Every row comes from one small tree of marks. The marks that hang from a mark follow it in brackets, in the order of their numbers. Every link used is in the known rows. Which tree was each row made from?
Known rows:
j_981(j_416(j_234(j_711(j_847(j_252)))) j_583): [-3.17  1.19  0.41  4.04  2.05  4.20 -1.53  1.37 -1.30 -0.56 -4.35  2.41
  0.21  0.13  2.45  4.92 -3.92 -1.90  2.94 -0.04  0.30 -1.18 -0.73]
j_981(j_416 j_583(j_234(j_711(j_847)) j_338(j_85))): [-0.95 -0.56  0.24  1.95  1.03 -0.95  0.61 -0.42 -1.99 -1.60 -1.30  3.68
  0.47 -2.38  0.42 -0.50 -2.43 -0.35  1.83  2.15 -0.02 -0.89  0.20]
j_583(j_234(j_416 j_711) j_338): [-0.42  2.32  0.25  0.32 -0.80 -4.72  1.89  0.43 -1.19  2.36  2.00  1.88
  0.02 -1.72 -0.39 -2.76  1.06 -1.53 -1.48  1.01  0.85 -1.83  0.78]
j_338(j_85 j_583(j_234)): [ 6.06 -0.53 -0.54 -1.86  1.31 -3.18 -1.02  0.55 -1.43  1.65 -0.22 -0.71
  1.98 -2.36 -2.83 -3.59 -4.60  3.23  0.08  0.99 -0.92 -1.42  0.09]
j_416(j_234(j_711(j_981))): [ 0.50  2.46 -0.07 -0.41 -0.64  0.21 -1.30  2.33  0.98  1.28  1.74 -0.97
 -0.43 -0.82  0.85  0.57 -0.74 -2.44 -0.65  1.64 -0.26  0.66  1.49]
j_583(j_234(j_711(j_847)) j_338): [-0.24  2.58  0.81  1.27  0.36 -3.23  2.34 -0.92 -0.04  0.09  3.12  1.72
  1.31 -2.44 -0.78 -4.10  1.36 -2.34 -3.07  0.39  1.32 -0.36  1.79]
j_252(j_328 j_847): [ 3.09 -1.55  2.10  3.00 -4.45 -1.02  2.10 -0.59  2.36  0.75 -0.05  0.21
  0.78 -4.61 -2.82  1.89 -2.04  3.75 -5.59  0.86 -0.97 -0.77 -4.78]
j_234(j_416 j_711(j_847)): [-1.25  4.20  0.18  2.02 -1.09 -2.32 -0.85  0.48 -0.55  1.36 -2.42  1.94
  2.03 -2.23 -0.98 -1.16 -2.24 -4.01 -1.55  0.36 -0.49 -2.86 -0.66]
j_234(j_711(j_981)): [ 1.14  2.96  0.99  0.45 -2.24 -0.68 -0.53  1.78  2.07  0.87  0.63 -0.62
  0.55 -1.72 -2.06  0.99 -0.85 -1.82 -0.94  2.04 -1.95 -0.67 -0.62]
j_85(j_338(j_583(j_234(j_416 j_711)))): [ 0.75  1.56 -2.25 -0.94 -0.48 -2.76 -0.08  0.78 -0.70  4.23 -1.34  2.19
  1.49 -2.56 -0.30 -4.42 -1.92 -1.60  2.00 -0.53  0.27 -1.32 -2.56]
j_416(j_234(j_711(j_847(j_252) j_981(j_583(j_338))))): [-0.54  3.55  0.79  1.80  3.42  3.24 -0.97  1.61 -1.86 -1.71  0.62  1.41
  0.23  0.32  0.36  0.92  0.01 -3.00 -0.13  0.66 -0.43  0.77  2.14]
j_711(j_847 j_981(j_416 j_583(j_338(j_85)))): [ 2.33  0.25  2.75  2.56 -0.17  1.64 -3.36  1.62 -1.41 -4.05 -2.80  1.81
  0.76 -2.68 -3.36  0.50 -2.23 -0.43  1.01  3.31 -3.38 -0.16  1.18]
j_981(j_583(j_234(j_416 j_711(j_847)) j_338(j_85))): [ 0.15  1.09 -0.60  0.38  1.47 -2.22  0.26 -0.33 -3.55  0.05 -0.49  2.97
  1.39 -2.27 -0.25 -2.35 -2.02 -1.17 -0.11  1.44 -0.18 -1.64  1.10]
j_416(j_234(j_711(j_847(j_252)))): [-0.70  3.87 -0.09  2.00  2.37  1.29 -0.41  0.56 -1.15  0.24  0.00  0.62
  1.27 -0.36  1.66  0.52 -1.99 -2.65 -1.68 -0.78  0.88 -0.38  0.55]
j_711(j_847(j_252(j_328)) j_981): [ 3.89  3.54  2.49  3.05  0.45  3.30 -1.80  0.20  0.03 -2.77  0.46 -2.25
  2.24 -1.17 -4.08  0.36 -1.04  0.80 -5.50 -0.59 -2.29  1.82 -2.42]
j_981(j_583(j_234(j_416 j_711) j_338(j_85))): [ 0.32  0.29 -0.76 -0.21  0.50 -2.71  0.77  0.52 -3.21  1.69 -0.36  2.37
  0.52 -1.88 -0.21 -0.80 -1.93  0.42  0.91  2.01 -0.55 -2.00  0.36]
j_711(j_847 j_981): [ 3.42  2.72  2.74  1.76 -1.91  0.93 -3.26  1.30  1.40 -1.88 -0.28 -1.47
  2.22 -2.71 -3.95 -0.99 -1.41 -1.97 -3.45  1.15 -2.39  0.09  1.60]
j_338(j_583): [ 3.07  0.75  1.52  0.90 -0.43 -1.50 -1.27  2.29  0.90  3.08 -3.01 -0.19
  1.88 -1.86 -4.65 -0.34 -2.93  1.61  0.95  0.43 -1.76 -2.91 -0.76]
j_583(j_234(j_711(j_847 j_981)) j_338): [ 1.19  3.06  1.31  0.33  0.29 -2.16  1.08 -0.28  0.43 -1.62  4.33  0.87
  0.75 -2.05 -1.50 -4.44  2.11 -3.01 -3.26  1.15  0.34  1.11  2.62]
j_981(j_416): [ 0.57 -0.11  2.42  3.37 -3.59 -0.55 -1.62  1.80  1.50  1.27 -3.62  0.26
  0.36 -2.59 -1.94  3.13 -2.93  1.02  0.51  1.51 -1.72 -2.39 -1.59]

Write each row's tree:
[-0.99  1.96 -0.44  2.47  1.58  1.85  0.49 -0.80 -1.88  0.90 -1.15  0.60
  1.98 -0.45  0.14  1.09 -2.54 -0.13 -2.26 -1.68  0.83 -0.36 -2.86] => j_981(j_583(j_234(j_416 j_711(j_847(j_252(j_328))))))
[ 0.77  4.45  0.32  1.10  2.31  2.42 -1.71  1.17 -0.66 -1.43  1.24 -0.29
  0.67  0.03  0.94  0.21 -1.28 -3.38 -1.81  0.07 -0.10  0.96  1.34] => j_416(j_234(j_711(j_847(j_252) j_981)))
[-1.83  2.69  0.58  3.45  1.47  1.73 -1.10  0.90 -0.84 -0.80 -2.11  1.77
  0.06 -0.36  2.23  2.29 -2.83 -2.19  0.69 -0.06  0.68 -0.73 -0.75] => j_981(j_416(j_234(j_711(j_847(j_252)))))
[ 0.58  3.40  0.29  0.51  0.80 -0.90 -1.92  1.26 -2.91 -1.70 -1.67  2.76
  1.19 -1.93 -2.02 -1.47 -1.72 -3.13  0.35  2.87 -2.52 -1.36  0.74] => j_234(j_416 j_711(j_847 j_981(j_583(j_338(j_85)))))
[ 0.54 -0.47  1.50  1.56 -1.13 -1.19 -0.42  1.44 -1.66  2.36 -1.18  1.03
  0.65 -1.86 -1.95  0.58 -0.62  0.76 -0.10  0.87 -0.61 -2.28  1.48] => j_981(j_583(j_234(j_416) j_338))
[ 4.05  4.01  3.05  2.80  0.44  2.87 -3.01  0.91 -0.21 -3.08 -0.70 -1.41
  2.27 -1.11 -3.76  0.78 -1.86 -0.99 -3.50 -0.08 -2.77 -0.03  0.41] => j_711(j_847(j_252) j_981)
[-0.02  1.62  0.69  0.50 -0.63 -3.78  2.96 -0.05  0.32  1.87  3.31  1.08
  0.23 -2.00 -0.76 -2.36  1.55 -0.60 -1.92  0.95  0.88 -0.82  0.98] => j_583(j_234(j_711) j_338)
[ 0.52  2.29 -2.11 -0.38  0.40 -2.34 -0.56  0.02 -1.04  2.63 -1.48  2.78
  2.50 -2.95 -0.34 -6.04 -1.97 -3.11  0.98 -1.11  0.63 -0.91 -1.77] => j_85(j_338(j_583(j_234(j_416 j_711(j_847)))))
[-2.42 -0.32  0.58  2.92 -0.81  1.18 -0.53  0.07  0.82 -0.07 -2.64  2.01
  0.96 -1.84  1.02  2.05 -3.33 -1.73  1.55  0.48  0.82 -1.17 -0.37] => j_981(j_416 j_583(j_234(j_711(j_847))))
[ 0.05  2.11 -0.57  0.01 -1.73 -3.32  0.36  0.26 -0.01  2.92  0.75  0.26
  0.72 -1.67  0.55 -1.14 -1.72 -1.64 -1.58  0.32  0.96 -1.86 -0.29] => j_583(j_234(j_416 j_711))
[ 0.68  2.16 -0.37 -0.28  2.36  0.83 -1.46  1.42 -2.15 -1.66  1.13  1.44
  0.34 -1.40  0.52 -1.35 -1.07 -2.59  0.05  2.53 -0.78  1.11  2.83] => j_416(j_234(j_711(j_847 j_981(j_583(j_338(j_85))))))
[ 0.09  2.36  1.66  1.29 -0.09 -1.81  0.58 -0.03  0.64 -2.48  2.88  1.77
 -0.13 -2.01 -0.69 -3.33  1.44 -3.01 -1.47  1.66  0.48  0.93  1.84] => j_583(j_234(j_711(j_847 j_981(j_416))) j_338)
[-1.36 -1.83  1.22  3.02 -1.51  2.79 -2.88  2.93  0.06  1.81 -4.53  0.58
 -0.51 -1.15  0.90  5.35 -3.81  0.53  3.19  1.36 -0.58 -1.45  0.29] => j_981(j_416(j_234) j_583)
[-0.59  4.89  1.45  2.70  2.04  1.64 -1.34  1.41 -2.72 -1.91 -2.18  2.72
  1.08 -0.14 -2.13  1.02 -0.63 -3.47  0.14  0.79 -2.29 -1.74 -0.06] => j_234(j_416 j_711(j_847(j_252) j_981(j_583(j_338))))
[ 1.18  4.79  1.08  0.99  2.07 -1.55  0.27 -0.17 -2.43 -2.13  2.70  1.58
  0.54 -0.51 -1.03 -3.47  1.34 -3.14 -2.75  0.26  0.02 -0.12  1.54] => j_583(j_234(j_416 j_711(j_847(j_252) j_981)) j_338)
[ 4.37 -0.20  0.86 -0.46 -0.39 -3.99  0.91 -0.19 -1.94  0.51  2.70 -0.02
  0.83 -3.08 -2.01 -3.18 -0.71  2.65 -2.68  1.97 -0.73 -0.46  1.42] => j_583(j_234 j_338(j_85))
[-1.78  2.15  2.09  3.07 -0.33  1.33 -0.99  1.48  0.60 -2.30 -2.05  2.88
  0.40 -1.71 -1.79  1.12 -0.40 -3.31  1.58  2.37 -1.72 -0.58  0.26] => j_234(j_711(j_847 j_981(j_416 j_583(j_338))))
[ 4.01  0.63 -1.66 -2.34  2.06 -3.82  0.48  0.14 -1.23  1.83  0.54  0.51
  1.61 -1.95 -1.36 -3.87 -4.21  1.62  0.93  1.27 -0.18 -1.45 -0.73] => j_338(j_85 j_583(j_234(j_711)))
[ 1.55  4.15 -0.15  0.86  1.12  0.30 -0.13 -0.87 -1.07 -1.20  2.49 -0.81
  1.31 -0.42 -0.42 -2.22 -0.80 -1.69 -4.69 -0.94  0.65  1.51 -1.92] => j_583(j_234(j_416 j_711(j_847(j_252(j_328)) j_981)))
[ 3.78  1.41 -1.55 -1.73  2.98 -3.34 -0.03 -0.70 -1.52  0.27  0.39  1.05
  2.59 -2.34 -1.44 -5.44 -4.36 -0.03 -0.06  0.66  0.25 -1.00  0.04] => j_338(j_85 j_583(j_234(j_711(j_847))))
[ 1.36  1.30  2.80  4.78  0.41  5.95 -2.82  0.95 -0.15 -3.58 -3.22 -0.45
  1.36 -0.66 -3.01  4.05 -2.67  1.19 -1.32  0.05 -2.53  1.35 -3.30] => j_711(j_847(j_252(j_328)) j_981(j_416 j_583))
[-1.04  2.70  1.23  4.02  1.04  4.49 -0.77  0.50  0.22 -2.65 -2.23  0.99
  1.01 -0.33 -1.20  3.46 -2.08 -0.87 -0.28  0.38 -1.56  0.90 -3.96] => j_234(j_711(j_847(j_252(j_328)) j_981(j_416 j_583)))
[-1.38  1.32 -0.28  1.43 -0.36 -0.13 -0.84  0.14 -0.71  1.54 -1.86  1.27
  1.89 -1.69  0.24  0.09 -2.89 -2.64 -0.44 -0.12  0.65 -1.93  0.52] => j_981(j_583(j_234(j_416 j_711(j_847))))
[-0.24  3.43  0.30  1.57  2.68  4.21 -2.04  1.61 -0.97 -1.29 -0.30  0.20
  0.76  0.38  1.06  2.13 -2.05 -3.10 -0.12  0.10 -0.34  0.70  1.34] => j_416(j_234(j_711(j_847(j_252) j_981(j_583))))
[ 3.97  0.55  0.35 -0.64 -0.56 -4.98 -0.10  0.29 -3.50  1.01  1.40  0.70
  0.57 -2.85 -1.74 -3.63 -1.15  1.75 -2.17  1.97 -0.76 -1.57  1.30] => j_583(j_234(j_416) j_338(j_85))
[ 1.16  1.94  4.00  4.88  1.30  4.47 -2.84  1.72 -1.30 -4.37 -3.42  1.75
  0.67 -0.72 -3.49  3.14 -1.29 -0.59  0.84  1.14 -3.14 -0.48  0.25] => j_711(j_847(j_252) j_981(j_416 j_583(j_338)))
[ 0.86  1.07  1.84  4.01  1.79  6.86 -3.48  1.42 -1.04 -3.37 -2.10 -0.74
  0.42  0.17 -0.60  3.72 -2.57  0.39 -1.01 -0.17 -1.17  2.55 -1.58] => j_711(j_847(j_252(j_328)) j_981(j_416(j_234) j_583))
